Every row comes from one small tree of marks. The marks that hang from a mark follow it in brackets, in the order of their numbers. Every link used is in the known rows. Which tree was each row made from?
In the rows, 128 means zero.
Known rows:
J421(J476 J839(J974(J715))): [121 119 104 103 178 114 151  84 133 134 148 138 169 172  82  50 105 139
 152 125 104 104  26 109 114 100 127 114 104 196 116 133 166 117  87  71
 133 130 131 151 122 151 159 127 136 137 133 146  90 123 133 147 152 118
 150 137 179 125]
J421(J839(J974)): [128 128 101 102 160 119 153  96 128 140 142 135 183 142  63  61 100 134
 143 141 135 116  51 145 119 109 143 118 100 167 135 132 150 102 108  76
 136  78 128 132 129 146 193 112 153 119 122 165  86 139 114 155 137 126
 138 112 197 124]
J860(J199(J771) J582): [122 147 134 129 146  99 140 100 127 137 131 138 165 176  67  33 125 104
  86 175 134 141 133 136 118 110 165 127  79 164 104 144 152 133 128 112
 138  89 116  99 109 137 169 161 156 128 104 191 107 117 128 193 112 128
 112 113 136 122]
J771(J974(J839)): [139 124 103 130 161 139 154 100 122 135 117 127 204 147  44  40 123 154
 132 145 136 156  96 111 102 118 147 114 123 167 151 135 153 133  87  81
 123  78 122 133 101 149 173 124 136  97 130 170 103 109 145 171 155 145
 157  93 159 120]
J860(J199 J582): [121 151 127 125 144 106 148  97 127 132 142 126 180 171  76  33 137 114
  85 176 129 144 125 117 107 115 152 117  88 161 114 132 151 135 131 109
 148  81 125 105 110 138 162 151 141 116 104 190  91 116 135 193 100 125
 111 109 148 116]
J771(J476): [130 137  89 135 151 119 176  73 144 129 138 137 184 145  87  68 154 140
 112 123 126 132  64  96 114 109 157 107 109 147 108 125 158 123  99 113
 150  98 149 161 119 140 135 170 114 118 125 118 128 120 134 140 148 110
 128 102 163 110]
J476(J421(J839) J771): [117 111 106 116 183 102 149  88 119 162 175 137 193 141  35  89 155 126
 128 161 141  88  45 155 117 119 130 139  78 185 130 124 162 132  99  82
 112  78 143 165 110 143 148 119 140 109 142 176 116 125 103 168 177 107
 137 163 187 117]
J476(J421): [115 112  80 134 160 115 162  72 121 129 161 131 206 124  27  98 160 142
 126 146 133 107  63 117 121 115 134 126 100 160 142 116 148 139 102 114
 127  79 126 145 114 145 158 139 135  98 120 164 120 117 131 140 140 108
 136 143 170 121]
J199(J771(J974) J860(J582)): [141 124  98 139 166 113 107  83 114 138  93 160 163 163  60  37 125 104
 119 135 146 158 113 151 139 112 169 119 108 161  73 178 150 117  95  95
 113  86 111  89 124 132 186 126 155 122 127 160 145  99 115 180 150 119
 141 120 129 117]
J839(J974): [131 131 103 119 150 105 150  82 129 133 127 140 166 122  58  63 106 132
 144 142 133 135  82 132 127  91 146 117 119 168 143 132 151 118 114  91
 131  82 122 134 127 150 189 139 146 104 104 177 109 114 119 146 115 130
 143  98 180 126]
J839(J421(J476(J771)) J974(J715)): [121 113  98 120 178  63 159  74 135 142 143 142 154 151  76  71 126 159
 148 135 129 109  51  92 133  54 132 107 121 221 133 130 175 136  89  84
 102 120 127 162 117 153 146 154 142 119 130 159 121 100 122 164 142 102
 145 140 160 120]
J715(J974(J839(J421(J476(J771))))): [134 121 103 131 169 100 159  69 133 158 112 127 171 156  50  71 124 156
 132 166 122 147  72  88 123  93 148 122 109 174 135 123 175 141 101  89
 110 100 119 158 104 145 129 114 143  93 137 160 113 103  98 163 165 136
 138 121 185 119]
J715(J421): [119 136 100 129 167  82 160  76 127 134 153 117 173 144  76  87 149 143
 125 136 138 134  82 110 133 108 145 109 104 161 147 126 147 136  97 103
 126  74 115 157 128 169 162 152 118 104 109 136 107 117 124 147 125 108
 116 118 175 135]
J974(J715 J839(J421(J476))): [119 102  93 139 173 111 174  96 124 125 160 111 187 194  50  77 158 182
 140 148 127 110  46  98 119  72 137 120 113 168 162 114 166 153  72  95
 116 108 124 152 108 151 119 147 105 103 119 148 104 106 152 162 173 132
 141 135 152 115]
J771(J199 J476(J421) J974): [138 133  96 148 161 159 174  46 130 140 115 132 189 133  62  47 167 169
  83 118 124 120  74  69  64 133 148 111 107 198 137 142 146 102  65  98
 143  93 139 150  83 138 169 158 144 136 170 155 110 107 184 156 151 114
 133  97 160  94]
J421(J476(J771) J839(J974(J715))): [122 121 122  98 189  98 146  88 131 156 157 145 157 173  83  44 107 128
 149 135 110  99  30 127 117  96 126 123  97 212 112 138 176 120  86  59
 121 131 139 168 119 150 147 127 135 137 140 158  98 114 115 162 167 120
 153 149 182 123]
J199(J771 J860): [135 114  88 133 154 104 120  79 110 133 126 158 151 162  60  68 141 112
 129 130 154 142  93 163 163 107 161 140 100 132  97 164 141 118  97 111
 113  67 122 112 133 139 167 130 142 105 110 154 143 114 101 158 152 123
 141 127 146 117]
J476(J421(J839(J974)) J771(J199)): [124 118 119 114 179 115 150  75 115 169 162 135 167 136  36  75 144 137
 117 164 139  78  49 156 104 115 129 141  76 205 159 134 154 110  92  75
 117  74 136 154 104 143 172 115 157 125 147 209  96 121 117 174 160 114
 133 145 197 110]
J421(J476(J771(J199)) J839(J974)): [128 127 129  89 181 104 150  86 126 161 149 152 138 167  93  37  91 133
 132 136 112  97  39 130 113 112 130 126  91 208 123 145 166 107  92  66
 129 119 140 159 114 154 152 113 147 144 146 182  81 116 113 168 155 110
 149 133 193 122]
J715(J974(J839)): [138 128 103 136 155 126 153  68 129 147 105 118 181 148  39  70 126 145
 130 168 120 155  81  99 118 104 153 124 110 150 143 121 164 133 105  91
 123  85 114 143 111 141 155 115 139  85 123 160 106 108 111 152 154 160
 136 104 188 119]
J974(J715(J421(J476(J771))) J839): [119 112 118 142 188 101 159  91 120 139 162  98 173 200  56  75 164 162
 142 148 121 112  53 113 112  86 136 125 102 176 172 118 167 155  60  77
 115 113 121 172 114 166 123 156  92 109 113 145 107  97 150 163 175 144
 134 132 160 119]
J476(J421 J771(J199)): [123 120 113 129 172 114 155  69 113 158 171 136 167 130  39  86 169 137
 102 167 142  91  68 143 112 118 131 145  82 186 154 131 153 130  96 102
 118  70 138 159 100 142 148 135 134 110 139 197 111 110 126 165 154 114
 135 149 178 113]
J476(J771(J199)): [135 141 125 117 161 116 153  84 118 152 160 140 141 140  79  63 144 128
  97 161 143 120  85 148 127 109 141 139  92 167 142 142 155 126 108 100
 126  64 139 152 112 143 148 138 117 107 128 187 102 117 122 168 146 133
 140 124 175 119]
J974(J839): [132 118 105 126 154 124 168 108 120 133 144 123 188 166  43  68 129 153
 137 157 137 131  74 136 123 109 151 126 107 132 166 119 150 138  98  99
 133  76 126 135 114 152 147 125 122  94 107 175  96 117 124 164 156 137
 142 102 175 121]
J771(J199): [134 142 102 121 145 142 164  74 118 126 148 130 152 138  77  64 143 148
  90 149 133 122  83 119 121 117 144 131 102 146 157 140 136 112 103 120
 145  60 125 126 113 143 168 138 120 111 124 180  82 124 153 149 118 132
 133 108 177 120]

Write each row's tree:
[141 126 107 127 163 145 167  84 115 143 120 129 169 158  64  33 123 188
 103 141 133 133  87  86  91 119 142 115 115 188 170 145 145 118  72  91
 122  79 120 127  86 153 168 119 146 119 155 191  78 107 165 182 149 126
 151  93 160 113] : J771(J199 J974(J839(J421(J476))))
[121 118  86 140 168 120 173  63 142 137 143 127 203 148  55  82 166 148
 125 124 122 100  33 101  93 107 145 112  97 179 119 120 159 115  83  91
 142 111 145 166 113 136 150 161 133 128 137 126 127 122 147 141 161 106
 123 124 173 102] : J771(J476(J421(J839(J974(J715)))))
[125 127 127 135 193  72 150  55 130 171 116 116 152 174  69  70 129 153
 137 155 109 147  73  77 114 103 145 115 101 195 144 125 177 146  81  73
 108 117 113 185 108 173 125 126 134 108 137 146 110  87  97 162 165 125
 125 121 189 126] : J715(J421(J476(J771)) J974(J839))
[136 124 119 121 174 102 148 103 121 159 140 139 179 147  57  52 131 143
 126 157 150 140  93 134 119 102 144 123 110 187 138 136 169 141  95  77
 104  74 137 156 102 147 146 128 134  97 139 177 115 106 110 190 172 130
 154 119 162 118] : J476(J771(J974(J839(J421))))
[123 122 116 100 192 112 147  93 130 152 158 144 175 175  88  38 119 130
 134 133 109 112  40 112 112 116 123 121  99 208 100 140 176 127  82  67
 120 123 144 168 110 146 136 123 126 132 155 143  98 117 126 169 179 116
 159 151 167 123] : J421(J476(J771(J974(J715))) J839)
[125 106  93 122 164  99 179 105 125 137 146 133 181 176  57  70 124 176
 140 149 135 121  60 105 130  96 146 113 110 157 155 117 159 147  92 102
 120  96 126 145 107 159 119 122 129 105 121 168  98 110 117 171 158 101
 142 117 167 123] : J974(J839(J421(J476)))
[137 134 120 119 164 115 140  79 110 156 154 142 138 151  81  60 153 125
 100 158 147 124  85 154 133 111 142 141  95 161 134 150 149 119 101  98
 122  56 141 143 116 139 150 124 117 105 130 186 110 111 116 175 149 129
 140 126 173 110] : J476(J771(J199(J860)))
[143 112  96 147 164 122 128  80 118 147  93 155 167 179  58  42 142 134
 128 116 147 152  91 136 126 114 172 125 108 156  96 167 150 112  68  88
 114  92 133 124 111 136 160 136 150 119 136 144 154 102 120 175 184 124
 146 100 134  99] : J199(J771(J476 J974(J839)) J860)
[143 118  88 146 162 118 126  70 120 141  96 161 163 162  70  45 146 124
 121 106 147 155  94 130 131 114 170 122 110 159  79 172 150 109  78  96
 115  90 132 124 117 133 166 144 150 121 138 131 159 105 119 165 172 120
 144 108 131 103] : J199(J771(J476 J974) J860)
[119 113  87 123 170  75 164  71 136 129 138 138 161 151  72  74 124 170
 147 129 125 112  50  79 129  58 133 103 125 212 135 128 168 134  89  93
 109 120 121 151 118 152 153 152 142 118 123 152 115 102 135 151 130 103
 143 135 159 122] : J839(J421(J476) J974(J715))
[123 120  86 134 164 117 175  66 142 140 139 136 202 141  57  79 155 145
 127 123 125 104  39 103  95 116 150 110  95 176 117 120 157 111  90  94
 144 107 146 163 111 142 150 154 143 130 140 133 124 123 133 143 158  96
 124 118 179 102] : J771(J476(J421(J839(J974))))
[127 129  93 135 157 147 184  54 131 140 145 129 176 148  72  72 167 163
  86 129 125  90  40  97  84 130 148 121  84 170 139 130 142  96  79 108
 155  90 144 153 102 137 150 151 135 142 154 154  97 129 163 147 152 100
 114 112 183  98] : J771(J199 J476(J421(J839)))
[147 142 103 133 159 156 131  68 108 137 105 136 165 149  75  27 138 143
  84 138 137 151 109 109  98 127 149 115 116 171 127 167 136 100  86  94
 133  64 117  96 105 133 196 112 142 120 148 185  94 102 165 179 125 131
 140  97 156 106] : J771(J199(J860(J582)) J974)
[140 124 105 151 166 165 178  62 126 148 109 124 193 153  47  43 161 185
  91 128 124 118  70  76  55 134 153 114 105 191 162 138 147 106  53  87
 142  97 136 148  76 143 160 145 146 135 166 172 104 102 183 170 169 120
 134  85 162  89] : J771(J199 J476(J421) J974(J839))
[122 128 116 128 174  85 144  69 130 138 142 122 155 148  68  68 131 136
 146 138 123 120  69 118 119  74 136 117 115 202 149 132 164 130  87  74
 118 108 119 160 126 158 173 162 126 114 110 156 116  99 134 149 132 137
 137 120 170 124] : J839(J974(J715(J421(J476(J771)))))
[117 112 112 143 183 106 163  88 120 129 160  96 180 199  54  77 164 167
 142 144 116 116  53 104 111  87 137 122 105 168 173 115 162 152  57  83
 121 112 117 165 115 167 132 155  92 107 112 141 102 100 158 156 167 143
 130 125 160 119] : J974(J715(J421(J476)) J839)
[119 136 105 123 188  81 149  46 134 158 122 116 164 163  86  73 123 146
 133 137 103 140  54  65 115 113 141 106  97 196 118 128 169 125  88  76
 120 117 110 173 120 164 152 121 143 120 144 118  96 113 107 145 150 113
 117 133 198 132] : J715(J421(J476 J839) J974)
[124 120  89 143 159 107 158  70 136 134 131 152 172 143  51  80 145 128
 121 127 137 119  71 130 132 106 165 128  92 162 105 140 158 124  94 116
 128 103 129 148 115 141 150 176 146 128 125 136 149 119 123 141 164 109
 133 126 147 120] : J199(J771(J476(J421)))
[124 127 121  93 182 112 157  89 124 155 166 150 149 176 100  45 114 133
 116 139 112  99  35 124 119 124 129 129  85 188 111 142 166 117  93  82
 132 109 144 160 113 150 129 115 126 138 151 164  81 126 117 166 166 104
 148 147 184 124] : J421(J476(J771(J199)) J839)
[135 142 108 142 168 148 149  61 117 126 133 107 167 145  71  48 163 165
  92 133 129 135  92  88  87 110 137 119 116 198 162 149 143 114  66  87
 127  73 112 137 100 150 194 152 119 118 144 158  88 109 195 160 136 155
 138 106 154 113] : J771(J199 J974(J715(J421)))
[138 125  95 144 162 103 127  73 125 139 102 163 153 176  78  52 141 105
 110 127 142 142  88 146 140 106 179 117  96 144  64 165 152 112  96 110
 132 103 127 106 131 130 153 151 142 136 121 134 156 104 110 166 158 102
 120 118 136 107] : J199(J771(J476) J860(J582))
[133 114  97 149 167 122 156  82 132 142 108 150 187 152  37  57 137 143
 126 127 137 130  84 121 105 113 166 124  99 180 117 144 161 125  75  94
 119 107 126 144  97 143 160 164 158 130 142 148 145 109 134 161 183 121
 145 109 140 113] : J199(J771(J476(J421) J974(J839)))
[129 107  82 142 164 109 134  68 118 145 121 158 166 168  56  74 160 122
 125 117 147 119  61 149 138 116 165 133  90 151  86 159 145 109  80 102
 121  88 136 130 122 133 154 139 150 127 133 134 154 117 107 157 176 101
 129 132 149 101] : J199(J771(J476(J421(J839))) J860)
[132 114  89 151 167 102 128  64 124 142 106 161 166 171  59  64 154 109
 112 129 140 130  80 143 134 109 173 120  89 153  68 161 152 115  90 109
 128 105 126 110 126 128 151 150 150 137 126 140 162 101 112 167 163  91
 117 131 139 104] : J199(J771(J476(J421)) J860(J582))
[136 123  94 136 158 110 160  68 131 149 108 120 182 148  42  78 128 161
 130 166 128 150  77  90 122  93 153 120 113 159 144 120 166 134 106  94
 116  85 113 144 109 141 148 114 147  86 129 158 106 110 104 158 155 142
 133 111 185 118] : J715(J974(J839(J421)))
[133 120  95 134 165 108 161  66 134 150 108 126 176 156  50  70 123 162
 133 161 117 148  70  77 122  93 150 118 113 166 138 120 170 139 100  95
 116 101 115 150 109 144 135 115 145  92 132 155 108 105 107 156 158 134
 137 115 182 120] : J715(J974(J839(J421(J476))))
[124 118  91 137 162 111 158  77 135 138 134 153 177 149  51  78 142 129
 122 128 135 112  60 134 128 111 163 129  86 166 103 139 156 117  91 108
 128 104 131 146 116 142 152 167 150 135 128 135 139 127 121 145 169 107
 131 129 154 120] : J199(J771(J476(J421(J839))))
[125 141 101 127 179  91 144  51 132 157 121 105 175 150  68  82 133 144
 128 148 121 144  65  88 116 111 147 111  96 179 131 127 161 118  98  76
 119  84 107 161 124 158 174 117 147 105 136 124  95 123 105 147 147 131
 110 121 203 129] : J715(J421(J839) J974)
[130 120  93 140 168 122 151  77 136 142 114 153 188 143  48  59 136 133
 122 121 134 128  75 118 110 118 161 122  96 185  99 150 160 115  81  93
 120 104 128 143 103 140 171 161 161 135 147 134 141 120 134 154 175 115
 143 118 145 117] : J199(J771(J476(J421(J839)) J974))
[137 130  97 140 160 119 149  80 137 134 106 156 174 141  66  50 128 129
 118 119 135 146  92 118 120 111 167 119 105 178  94 155 161 120  88 101
 124 102 127 142 108 140 166 173 149 130 135 131 144 115 134 153 164 124
 148 105 135 121] : J199(J771(J476 J974))
[130 121  93 146 165 119 150  70 134 137 112 155 186 136  47  62 141 132
 119 121 137 134  86 115 112 115 162 120 101 183 101 149 161 122  84 101
 119 105 127 145 104 141 167 172 157 130 140 135 149 113 138 152 171 117
 144 117 137 117] : J199(J771(J476(J421) J974))
[125 117  99 109 171  56 162  81 135 149 136 157 150 140  79  65 102 158
 146 138 134 116  64  98 138  71 139 104 119 212 127 133 170 133 105  92
 106 109 130 158 114 157 145 136 160 118 131 174 115 100  96 168 133  81
 147 127 170 125] : J839(J421(J476(J771)) J974)
